Each row was made from one small tree. The marks that hang from a mark follow it in brackets, in alphabetical order. Every link used is in the known rows. Write each row's tree.
Known rows:
soviv(renu): [-1.32 -0.27  1.58 -2.09  1.52  4.48 -2.19 -1.60 -1.78 -2.72  1.39 -2.99
  0.02  1.61  1.07  1.02  0.12 -0.93  0.10  2.15  1.58  1.31]
rodavu(ruli): [-1.18 -1.70  2.10  1.42 -1.79  4.22 -4.36 -0.04 -5.74 -5.34  0.38 -2.18
  1.61  0.11  0.48  2.44 -1.34  1.61 -0.43  2.04 -2.41  2.83]
ruli(geva(sotig) guzepi soviv): [ 2.69  0.78  0.51 -0.64 -3.92 -2.78  2.73  0.82  3.63  2.13  0.19 -0.40
  1.14 -3.76  0.55 -0.62 -2.20 -3.26  1.96 -2.50 -1.14 -0.51]
dato(ruli(geva(sotig) guzepi)): [ 3.88 -3.82 -1.92  1.94 -3.71  0.32  0.79  0.09 -0.63  3.74  0.75 -0.66
  2.11 -0.72  0.70  2.30  1.28 -0.98  4.00  1.12 -0.29  0.39]
dato(ruli): [-0.09 -2.79 -0.46  3.05  1.09  4.05 -1.78  1.02 -3.74  0.27  1.21  0.03
  2.40  1.52  0.52  4.14  1.45  0.98  2.67  3.84  0.42  1.20]
guzepi(ruli(dato geva(sotig) soviv(renu))): [ 1.33  1.24  1.55 -1.63 -2.40 -2.05  1.10  0.98  1.69  1.15 -2.04 -0.51
 -3.19 -1.38  0.60 -1.20 -1.04 -1.15  0.11 -2.06 -0.17  1.03]
sotig(geva): [ 1.16 -1.64  0.22  0.68  0.63  2.81 -0.91 -1.60 -2.00 -0.72 -1.00 -1.23
  3.96 -0.62  1.82  0.02 -2.60 -2.42  1.23 -0.52  0.11  1.21]
dato(ruli(geva(sotig) guzepi soviv(renu))): [ 1.65 -0.70  1.00 -1.33 -1.62 -2.84  1.69 -0.40  2.48  4.16  1.02 -0.59
 -2.41  0.08  0.89  2.15  0.42 -1.94  3.73  0.47  0.08 -0.05]
ruli(dato geva(sotig) soviv(renu)): [-1.65  3.59  6.88 -3.13  1.22 -4.81  2.41  1.53  4.17  1.96  0.12 -0.32
 -4.03 -0.85  0.30 -1.86 -5.08 -2.34  1.47 -1.18  1.29 -0.18]
guzepi(ruli(dato geva soviv)): [ 1.36  1.27  0.79  0.98 -2.55 -1.17  1.88  1.66  1.03 -0.04 -3.41  1.45
  0.36 -1.87 -0.54 -0.46 -0.66 -0.25 -0.28 -2.86 -1.96  0.54]
zalim(renu zode): [-1.64 -0.68  0.66 -2.05  5.09  1.98 -5.48 -0.88 -3.87 -5.02 -0.67 -0.62
  2.19  3.48 -1.17  0.55  1.74  2.60 -2.26  1.59 -0.93 -0.02]
guzepi(ruli(geva soviv)): [ 2.70  0.48 -1.35  1.10 -3.21  0.12  0.94  0.17  0.07 -0.38 -2.95 -0.10
  0.89 -2.55  0.23  0.61  0.70 -0.33  0.08 -2.18 -3.29  1.63]
guzepi(ruli(dato geva(sotig) soviv)): [ 2.00  0.66  0.71  0.71 -3.04 -1.61  1.39  2.46  0.85  1.10 -2.34  0.58
 -0.68 -2.68  0.15 -0.88 -1.42 -0.70  0.27 -2.18 -0.98  0.99]
renu(soviv(ruli(geva guzepi)) zalim(zode)): [ 0.69  0.19 -6.20  3.10  2.13 -2.33  2.40 -0.83  0.80  3.38  1.17  2.19
  0.92 -1.40 -1.41 -3.17  2.23  2.06 -1.41  0.05  0.92 -1.97]
ruli(dato geva(sotig) guzepi): [ 2.90 -1.43  0.93  0.18 -4.76 -1.18  2.43  1.25  2.08  2.04 -0.32  0.16
  2.79 -2.40 -0.02 -2.26 -2.50 -2.58  1.60 -2.27  1.00 -1.13]
renu(zalim(zode)): [-2.09 -1.45 -3.34  4.32  2.95  3.88 -0.78 -1.11 -2.66 -1.59  0.30 -0.27
  4.25  0.13 -1.37 -2.05  0.43  3.82 -2.16  2.04 -1.06 -1.41]
zalim(renu(soviv)): [ 1.50  1.44  1.65 -1.55  2.71  3.05 -3.69  1.05 -3.36 -2.64  0.69  1.62
 -0.82  0.30  0.97  1.64  0.93 -0.09 -1.62  1.69  1.46  1.64]
dato(ruli(soviv)): [-1.48 -0.29  1.36  2.17  2.34  1.46 -0.63  2.15 -1.43  0.76  1.18  1.38
  0.40  1.08  0.35  4.30  0.21  0.47  2.67  2.86  0.14  0.53]
renu(soviv zalim(zode)): [-0.90  0.41 -3.32  4.24  4.51  2.11 -0.44  0.96 -2.94  0.04  1.35  2.33
  2.87 -2.01 -1.31 -2.95  0.18  3.22 -2.26  1.92  0.98 -1.35]
zalim(renu(soviv(ruli)) zode): [-1.43  0.89 -0.80 -2.59  7.33 -0.65 -5.03  0.59 -3.29 -2.48  1.07  1.27
 -0.82  3.36 -0.93  0.52  2.72  2.13 -2.30  2.14  1.83  0.38]

Which tree is each row?
[-4.07  2.49  1.50 -0.71  4.52  0.36 -0.02 -0.82  1.08 -1.36  0.78 -0.41
 -1.39  0.94 -0.53 -0.93 -0.96  1.10 -1.50  1.06 -0.11 -1.25] | ruli(soviv(renu(zalim(zode))))
[ 2.44 -2.02 -3.77  0.19 -2.79 -0.49  1.08 -0.75  1.47  2.34  1.81 -2.08
  0.61 -0.33  1.09  0.72  1.37 -2.01  1.84  0.30  1.28  0.91] | soviv(ruli(geva(sotig) guzepi))
[-0.25  2.02 -0.16 -1.82 -0.94 -3.96  3.84 -3.02  5.19  1.47 -0.97 -0.19
 -0.49 -0.96 -1.03 -2.73 -0.13 -0.78 -0.52 -3.15 -2.24 -2.72] | ruli(geva guzepi soviv(renu(zalim(zode))))
[-1.91 -0.87 -1.37  0.34  2.11 -0.25  0.52 -0.74  1.02  1.90  1.03  1.05
 -0.75  2.28 -0.66  1.64  2.28  1.16  0.84  1.49  0.33 -2.33] | dato(ruli(guzepi soviv(renu(zalim(zode)))))
[-0.32  0.70  0.17  1.21 -0.92  2.02 -0.28  2.97 -0.80 -1.66 -2.02  1.87
  0.62 -0.76 -0.09  0.60 -0.24  0.12 -1.24 -1.27  0.16  0.26] | guzepi(ruli(dato soviv))
[-0.74 -0.62  0.53 -0.91  0.46  0.68  0.14  0.20  0.82  1.33  1.51  0.75
 -1.17  1.99  0.58  3.62  1.68 -1.12  2.24  1.43  1.07 -0.84] | dato(ruli(guzepi soviv(renu)))
[ 1.85  1.49  0.83 -0.53 -3.40 -2.42  3.37 -0.20  3.77  0.60 -1.07  0.77
  2.35 -2.78 -0.30 -0.07 -1.38 -2.73  1.39 -3.41 -2.41 -1.13] | ruli(geva guzepi soviv)
[-2.92  1.11 -3.37  3.66  6.11 -0.52  0.60  1.90 -1.09  1.89  2.02  3.38
  0.03  0.37 -1.55 -2.89  0.53  3.40 -2.49  2.15  3.38 -1.93] | renu(soviv(ruli(dato)) zalim(zode))
[-3.47  1.57  3.67 -0.21  0.00  1.33 -2.21 -1.09 -2.14 -3.81  0.56 -1.46
 -3.50  0.53  0.63  1.24 -2.00  1.87 -1.71  1.40 -2.54  1.48] | rodavu(ruli(soviv(renu(zalim))))
[-1.27 -1.34 -2.08  0.43 -0.13  1.79  0.32  1.23  0.76  0.06  1.82  0.87
  1.23  2.19  0.13  1.12  1.23 -1.11 -0.07  0.51  3.56 -0.91] | soviv(ruli(dato guzepi))
[-0.52  0.78  0.72 -2.27  6.30  0.51 -5.31  0.78 -4.14 -3.73  0.25  1.26
  1.04  1.85 -1.17 -0.22  1.51  2.09 -2.36  1.46  0.71  0.10] | zalim(renu(soviv) zode)
[-2.29  1.09 -0.71  0.15  1.30  0.49 -0.05  0.58  0.17 -1.03 -2.04  0.95
 -1.52  0.75 -0.93 -1.73  0.80  1.94 -2.82 -1.07 -0.02 -1.15] | guzepi(ruli(dato soviv(renu(zalim(zode)))))
[ 1.28 -2.01  2.96  0.13 -5.91 -0.87 -0.82  0.50 -1.59 -1.47 -0.50 -1.30
  0.61 -1.50  0.10 -0.55 -2.97 -0.11  0.51 -1.31 -1.83  0.95] | rodavu(ruli(dato geva(sotig) guzepi))
[ 1.35 -1.14 -2.22 -3.65 -1.61 -1.24  0.76 -3.05  2.70  2.43  2.32 -3.88
 -3.29  1.59  1.62  0.35  1.98 -2.70  1.64  0.54  2.51  0.99] | soviv(renu ruli(geva(sotig) guzepi))
[-4.88  2.25  5.78 -0.45  0.60  0.07 -1.28  0.39 -1.08 -3.29  0.07  0.18
 -4.09  1.11  0.02  0.14 -3.53  1.97 -2.09  0.66 -1.16  0.32] | rodavu(ruli(dato soviv(renu(zalim))))
[-0.81 -0.84 -4.64 -1.37  0.67 -2.09  2.17 -5.26  3.24  2.28  0.77 -2.21
 -1.97  2.73 -0.60 -2.15  3.49  0.84 -0.98 -0.11  0.35 -1.62] | soviv(renu(zalim(zode)) ruli(geva guzepi))
[ 3.55 -1.94 -1.25  1.68 -4.27  1.09  0.29  1.28 -1.42  0.70 -2.44 -0.65
  1.28 -2.22  0.42 -1.08 -0.13 -0.18  0.27 -1.27 -0.54  1.62] | guzepi(ruli(dato geva(sotig)))
[ 2.68  1.07 -0.72 -2.59  0.91 -0.33 -1.42 -0.34 -0.39 -0.02  0.64  1.71
 -2.33  0.81  0.86  1.36  2.62 -0.88 -1.00  0.25  1.39  1.19] | zalim(renu(soviv(ruli(geva guzepi))))
[ 0.58  1.82  1.80 -1.49 -1.91 -1.75  1.67  0.23  1.90  0.03 -3.05  0.35
 -2.14 -0.71 -0.10 -0.87 -0.25 -0.80 -0.33 -2.80 -1.18  0.63] | guzepi(ruli(dato geva soviv(renu)))
[ 0.98  1.62  3.34 -0.78 -3.00 -4.48  3.81  2.76  4.87  2.68 -0.38  1.68
  0.30 -2.92 -0.27 -2.01 -4.12 -3.19  1.53 -3.45  0.56 -1.96] | ruli(dato geva(sotig) guzepi soviv)
[-2.52 -1.33 -5.32 -1.08  2.43  1.20 -0.05 -3.98  1.37  0.64  2.25 -2.08
 -1.68  3.84 -0.20 -1.10  4.01  1.39 -2.00  1.68  2.36 -1.88] | soviv(renu(zalim(zode)) ruli(guzepi))
[ 1.95 -2.12  1.05  0.45 -6.22  0.85 -1.21 -1.87 -2.48 -3.07 -1.11 -2.04
  2.31 -1.39  0.13  0.97 -0.65  0.16  0.37 -1.30 -4.28  1.63] | rodavu(ruli(geva guzepi))
[-1.10  0.29  0.56  0.73  0.86 -1.18  1.52  0.44  1.22  1.03  0.37  0.19
  0.04  1.52 -0.12  0.40 -0.52 -0.35  1.27  0.44  1.52  0.71] | soviv(ruli(dato geva))
